Each row was made from one path, in order. Every step used is in the known rows, and no mark comes twice. Write each row's path.
In the rows, 128 means zero.
Known rows
gusuz, banis, kogo, mego, dimi: [168 147 127 123 115 176 128 155 139 107 103 112 153 102 131 142 129 118
 115 170 117 123 116 119 167 184 111 114  95 106 137  83 146 151 188]
kogo, mego, dimi, bezi, kubu, madaf: [188 126 126 120 142 123 137 178 112  47 140  92 132 109 151 129 152 131
 132 174 149  88 116  82 127 178 137  90  73 167 155 149 170 150 132]
dano, fegig, kogo, bezi: [148 150  94 120 107 131 180 125 153 105 118 108 149 135  98 146 121 134
  98 154 125 137 140 117 132 128 102  95 102 137 152 150 125 142 156]
gusuz, banis, kogo, fasaz: [159 162 121 137  93 185 130 134 148 114 114 141 153 109  98 139 144 120
 139 164  90 117 112 120 154 168 116 106  96  92 148  60 121 157 178]
mego, dimi, bezi, rupe: [185 121 133 129 122 139 147 155 131  80 154  93 143 112 112 137 146 119
 104 180  76 118 160 107 121 142  96 133 118 141 135 136 165 161 144]
gusuz, banis: [158 126 130 138 129 148 137 134 146 116 133 135 147 107 102 149 145 121
 147 147  98 132 113 118 131 141 102 115 109 124 131  97 130 169 142]
fasaz, kogo, bezi, gusuz, banis, rupe: [165 167 114 119  86 187 157 147 139  78 130 129 184  96 100 107 145 105
 107 160 100 125 127 107 134 172 124  78  99  98 164 115 180 147 191]
dano, bezi, rupe: [185 154 118 130 129 164 170 159 124 109 165 106 133 126 102 136 146 119
 125 174  95 125 139 123 115 147 108 122 100 156 151 113 152 149 125]
banis, rupe, bezi, dimi, mego, kogo, fasaz: [157 177 112 137  72 171 170 158 136  85  82 151 152 118 134 132 122 136
 119 200  89  70 151 122 152 179 106  94 107 134 175 113 151 156 139]
fegig, kogo, fasaz: [127 140  97 128 104 127 143 117 168 100  93 127 147 145  85 142 135 129
 137 171 114 108 140 130 130 141 107 130 103 112 138 121 100 149 149]
bezi, rupe, banis, kogo, mego, dimi: [170 139 133 131 102 174 125 170 126  98 110  82 159 108 119 131 131  85
  92 203 104 102 136 126 161 189 114 115  92 137 126 127 163 155 173]
bezi, rupe, banis: [162 118 133 146 115 146 134 150 134 106 142 105 158 112  93 137 146  87
 124 179  83 111 132 124 125 146 106 116 107 155 122 141 148 174 127]
banis, rupe, bezi, dimi, mego: [158 145 129 155  90 147 173 152 125 113  93 144 147  98 144 142 154 132
 128 179  82  90 137 119 139 165  95  98 123 167 157 136 161 158 126]
bezi, rupe, banis, gusuz: [185 125 122 153 101 173 124 147 130  62 129 113 169  95  96 111 143  79
 117 164  95 117 132 129 124 148 106  99 110 150 137 107 143 174 152]
kubu, madaf, kogo: [127 141 123 127 140 100 130 164 124  60 132 141 143 145 120 142 142 128
 134 154 135 121 106 134 122 147 151 124  92 154 138 127 133 156 142]
madaf, kubu: [143 126 102 132 122 130 148 149 143 110 143 132 123 133 109 131 143 126
 148 158 103 157 131 127 121 128 109 141  94 128 130 118 166 152 118]
fasaz, kogo, bezi, dimi, mego: [171 157 151 119 117 143 192 151 137  92  97 149 149 137 125 150 175 129
 126 182 102 121 126  86 131 184 118  90 118 126 159 109 174 140 162]
banis, kogo, bezi: [157 152 108 142 107 159 169 145 154 104 114 121 149 129 105 121 142 123
 134 151 107 141 125 103 137 164 118 101 104 117 168  89 152 129 181]
dimi, mego, kogo: [133 142 129 128 129 138 165 149 138  66  87 127 132 148 108 133 125 131
 147 160 137 124 135 115 131 155 108 129 137 131 145  91 137 159 131]
fasaz, kogo: [147 126 128 121 139 133 168 159 141 108 100 133 149 136  90 151 165 121
 141 155 114 131 138 122 105 134 129 132 114  99 136 112 175 147 152]
bezi, gusuz, banis, kogo, fegig: [157 153 142 136  71 198 117 138 134  90 140 118 168 113 105 145 152 116
 119 143  96 148 119 130 156 163 105  98  81 118 119  47 136 179 195]
kogo, mego: [146 124 111 125 148 134 143 147 146 102 116 109 126 137 111 139 150 132
 158 156 153 113  98 106 137 155 116 121  94 140 141 116 137 163 139]
mego, kogo: [141 136 110 130 134 139 160 156 152  84 110 125 145 147  95 136 114 123
 129 157 114 137 155 124 120 133 116 139 113 110 144  93 148 147 139]
rupe, bezi, dimi, mego: [154 140 130 151 117 144 177 156 131 113 108 155 144 122 139 147 164 139
 153 171  96 108 128 106 127 154  95  97 120 173 151 111 141 163 127]
mego, kogo, bezi: [157 153  95 127 123 147 174 154 166  78 124 125 146 147  98 122 110 127
 133 156 123 135 141 101 128 148 120 107 103 112 168 103 155 141 157]
bezi, dimi, mego, kogo, fegig, dano: [172 133 167 128 103 165 149 117 147  79  96 140 137 141 114 173 138 136
 111 188  96 106 141 125 140 159 106  98 118 144 122 112 153 168 135]
kogo, bezi, gusuz: [141 148  99 137 122 162 156 141 155  74 152 109 156 137 107 103 143 121
 133 143 127 136 130  92 120 157 114 108  95 140 160 105 140 142 159]
banis, rupe, bezi, kubu, madaf, kogo, mego: [175 166  80 124 112 119 150 199 108  43 140 124 154 113 145 108 128 129
 135 183 144  66  82 125 147 164 147  72  57 180 169 162 175 163 135]
kubu, madaf: [134 111 128 143 136 113 140 153 130  88 115 124 136 126 118 149 151 132
 146 145 139 117 123 121 113 155 148 124  94 154 140 129 139 145 122]
bezi, dimi: [157 129 142 144 131 136 156 146 148 122 127 135 145 133 121 161 151 121
 113 171  70 132 154 120 128 149 104 142 102 132 134 106 144 140 133]
gusuz, banis, kogo, fegig: [176 139 146 135  80 171 126 134 140 120 123 126 150 105 104 170 153 125
 131 149  90 138 106 132 160 157 109  95  84 111 117  62 143 181 184]
rupe, bezi, gusuz, banis: [145 147  96 146 110 185 144 156 140  93 155 148 179 104 108 113 141 122
 158 140 112 130 120 111 115 132 100  84  98 153 149  94 131 178 153]
dano, fegig, kogo: [132 135 109 122 116 125 167 128 141 110 106 110 146 135  96 162 124 131
  95 153 117 137 154 143 126 111  98 131 114 135 128 143 121 149 137]
bezi, dimi, mego, kogo: [147 152 149 130 123 143 170 154 138  76  94 144 141 151 127 151 128 127
 115 184  93 126 159 116 141 164 101 131 130 133 141  84 140 149 134]
bezi, dimi, mego: [151 134 159 142 127 131 161 138 132 103 105 135 132 134 134 158 164 129
 130 173  90 119 136 109 138 170 100 130 127 153 134 100 134 153 126]
kubu, madaf, kogo, fasaz: [130 156 115 123 128 113 116 155 132  59 131 143 138 147 114 141 145 135
 137 165 141  91  96 129 135 164 156 122  76 139 145 120 116 158 149]

Which path is each row?
[173 106 147 119 118 154 147 123 150 114 102 128 144 125  75 173 174 130
 138 157 120 110 119 133 104 127 133  99 102 111 116 141 188 165 152]	fasaz, kogo, fegig, dano
[182 152 137 142 143 187 161 126 142 133 138 150 146 122 115 151 153 123
 115 176  80 119 150 119  94 145 105 100 111 158 162 138 153 124 122]	fegig, dano, bezi, dimi
[160 124 119 159 114 171 117 135 138  77 100 132 165  93 103 117 153  87
 145 135 125 127 123 122 114 145 108  92 112 142 144 109 137 167 160]	rupe, banis, gusuz
[197 177 129 113 116 133 138 179  99  60 183 119 132 136 130 156 156 132
 130 162 132 104  97 131 126 163 147  82  38 178 140 120 166 166 138]	dano, bezi, kubu, madaf, kogo, fegig
[128 164 117 106 138 137 103 175 107   4 152 115 157 140 152 111 143 128
 115 164 178 112 104 100 130 173 139  98  80 174 152 135 134 164 180]	kubu, madaf, kogo, mego, dimi, bezi, gusuz
[176 156 141 120 114 193 154 119 130  81 104 129 124 133 101 155 140 142
 149 161 156 107 116 121 114 154 110  73 117 162 148 120 153 172 135]	dimi, mego, kogo, fegig, dano, bezi
[135 156 119 122 118 150 153 138 145  66  86 126 126 149 102 133 128 137
 153 172 140  95 126 111 143 171 116 126 121 117 152  85 121 163 139]	dimi, mego, kogo, fasaz
[148 155 111 141 141 209 147 127 136  91 150 125 154 126  97 111 148 118
 136 149 132 124 140 117  80 138 113 102 117 164 164 130 143 135 130]	fegig, dano, bezi, gusuz
[134 143  85 153  95 171 155 160 136  93 128 116 169 104 116 102 137 119
 131 147 109 110 146 126 116 137 105 109 104 153 161 134 161 153 143]	banis, rupe, bezi, gusuz
[181 180 158 116  99 178 165 153 120  92 120 135 128 145 134 180 147 139
 117 178 115 124 142 118 142 179 100  90  91 159 143  82 151 167 144]	dano, bezi, dimi, mego, kogo, fegig
[173 190 138 125 120 209 164 124 138  85 101 161 136 141 116 140 133 134
 122 202 112  87 145 110 118 181 111  87 121 148 180 109 135 135 129]	fegig, dano, bezi, dimi, mego, kogo, fasaz
[139 162 107 121 132 130 126 141 148  83 141 136 138 150  98 134 143 127
 141 168 113 102 104 129 139 144 119 138  89 114 141 103 117 165 158]	madaf, kogo, fasaz
[141 136 126 135 126 163 130 148 134  67 145 102 158 119 123 117 152 117
 117 145 113 135 164  97 105 143  96 127 116 140 146 121 151 151 159]	mego, dimi, bezi, gusuz
[170 157 111 120 119 106 152 168 129  37 173 124 147 146 114 121 130 126
 111 184 111 112  99 117 141 167 151  98  78 164 153 133 146 155 156]	kubu, madaf, kogo, bezi, rupe
[145 133 105 113 122 128 137 136 147  74  94 112 147 131 120 138 137 131
 131 173 145 119 136 101 129 147  92 104 112 140 143 153 125 157 170]	fegig, kogo, mego, dimi, bezi
[188 167  97 135  93 132 144 184 107  56 158 152 173  84 134 116 125 117
 126 174  86  82  98 135 141 150 135  64  72 162 156 142 170 171 137]	gusuz, banis, rupe, bezi, kubu, madaf, kogo
[173 151  98 121 102 111 187 153 128  62 137 102 150 126 119 139 118 132
  87 166 127 114 139 112 130 151 134  77  72 162 158 162 145 130 129]	dano, fegig, kogo, bezi, kubu, madaf
[145 173  97 115  88 175 158 121 145  75 149 120 179 120 100 125 113 121
  84 149 118 149 134 114 141 140  92  74  96 140 148 122 106 158 177]	dano, fegig, kogo, bezi, gusuz, banis
[166 117 130 127 114 162 137 120 164  89 112 120 140 137  80 160 123 132
 126 160 118 114 138 137 121 125 120 106  99 123 127 125 162 166 141]	mego, kogo, fegig, dano
[158 145 129 143 105 171 142 141 140 111 114 140 160 107 105 140 141 114
 133 152  83 144 122 126 144 153 107 110 114 108 140  65 135 154 173]	gusuz, banis, kogo
[186 148 106 127 102 114 142 187 115  57 168 130 149 128 127 149 151 139
 148 160 123  92  93 131 133 140 144  74  41 179 132 127 169 185 139]	rupe, bezi, kubu, madaf, kogo, fegig
[153 128  92 154 100 146 164 155 141 124 109 123 153  96 113 126 140 128
 145 152 102 101 133 129 119 132 108 104 106 145 160 149 168 156 134]	banis, rupe, bezi
[168 167 118 140 106 229 131 115 128  99 147 132 171  80 102 107 135 105
 114 158 102 111 130 128 105 153 103  79 118 151 166 140 151 144 144]	fegig, dano, bezi, gusuz, banis, rupe
[170 146 116 149  67 231 128 127 143  96 137 148 186  95  96 129 147 125
 141 147 100 123 110 129 130 138 108  47  90 147 140  89 148 180 187]	rupe, bezi, gusuz, banis, kogo, fegig, dano
[153 168  94 132  95 215 136 175 131  85 123 123 181 101 138 107 125 120
 123 164 129 123 124 114 150 176 108  83  83 137 154  79 147 159 200]	rupe, bezi, gusuz, banis, kogo, mego, dimi
[160 178 122 117 118 197 119 126 130  71 176 127 154 145  98 132 152 126
 124 154 134 122 107 137 109 134 114  90  83 169 139 125 143 170 166]	madaf, kogo, fegig, dano, bezi, gusuz
[159 160 106 138  85 182 137 131 147  80 151 115 171  92 111 101 130 108
 111 151  98 122 119 104 146 175 105  83  97 128 162 115 148 154 172]	kogo, bezi, gusuz, banis, rupe
[155 122 142 125 119 121 109 126 133  63 134 136 139 135 105 165 152 136
 132 158 139  99  88 144 124 140 155  94  79 163 119 154 144 173 146]	kubu, madaf, kogo, fegig, dano
[208 152 128 122 115 177 153 158 121  60 144 120 139 125 108 150 128 131
 123 171 136  96 136 127 103 155 151  63  63 166 154 137 188 146 115]	mego, kogo, fegig, dano, bezi, kubu, madaf
[179 164 102 118 120 124 163 156 146  60 180 117 148 151  97 117 129 119
 110 186  85 121 109 117 146 148 115 115  93 138 149 117 148 162 164]	madaf, kogo, bezi, rupe
[213 170 124 118 126 172 141 137 127  84 181 122 138 133  99 145 151 124
 130 171 102 101 102 133 115 132 111  81  73 161 139 135 173 167 137]	madaf, kogo, fegig, dano, bezi, kubu
[151 174 146 126 118 108 155 157 121  42 128 159 143 147 156 141 154 137
 118 183 122 111  93  99 149 196 139  82  97 178 158 121 130 149 155]	kubu, madaf, kogo, bezi, dimi, mego
[158 151 121 127 116 175 136 147 136 105 110 132 150 114 113 137 140 122
 147 162 125 130  87 112 164 171 112  94  97 119 146  70 128 164 179]	gusuz, banis, kogo, mego
[164 136 113 152 121 147 171 164 146 130 130 153 156 123 128 150 151 130
 136 167  76 121 148 116 116 134 101 109  96 153 151 116 153 151 132]	rupe, bezi, dimi
[178 129  95 155  99 126 170 183 118  82 127 116 153  87 133 118 138 125
 135 164 104  77 132 124 118 154 141  87  76 168 164 159 190 143 107]	banis, rupe, bezi, kubu, madaf
[173 151 115 108 147 104 130 191 116  37 145 101 138 138 149 130 126 123
 104 187 143  84 109 122 150 181 149 126  55 151 132 139 164 145 142]	bezi, kubu, madaf, kogo, mego, dimi
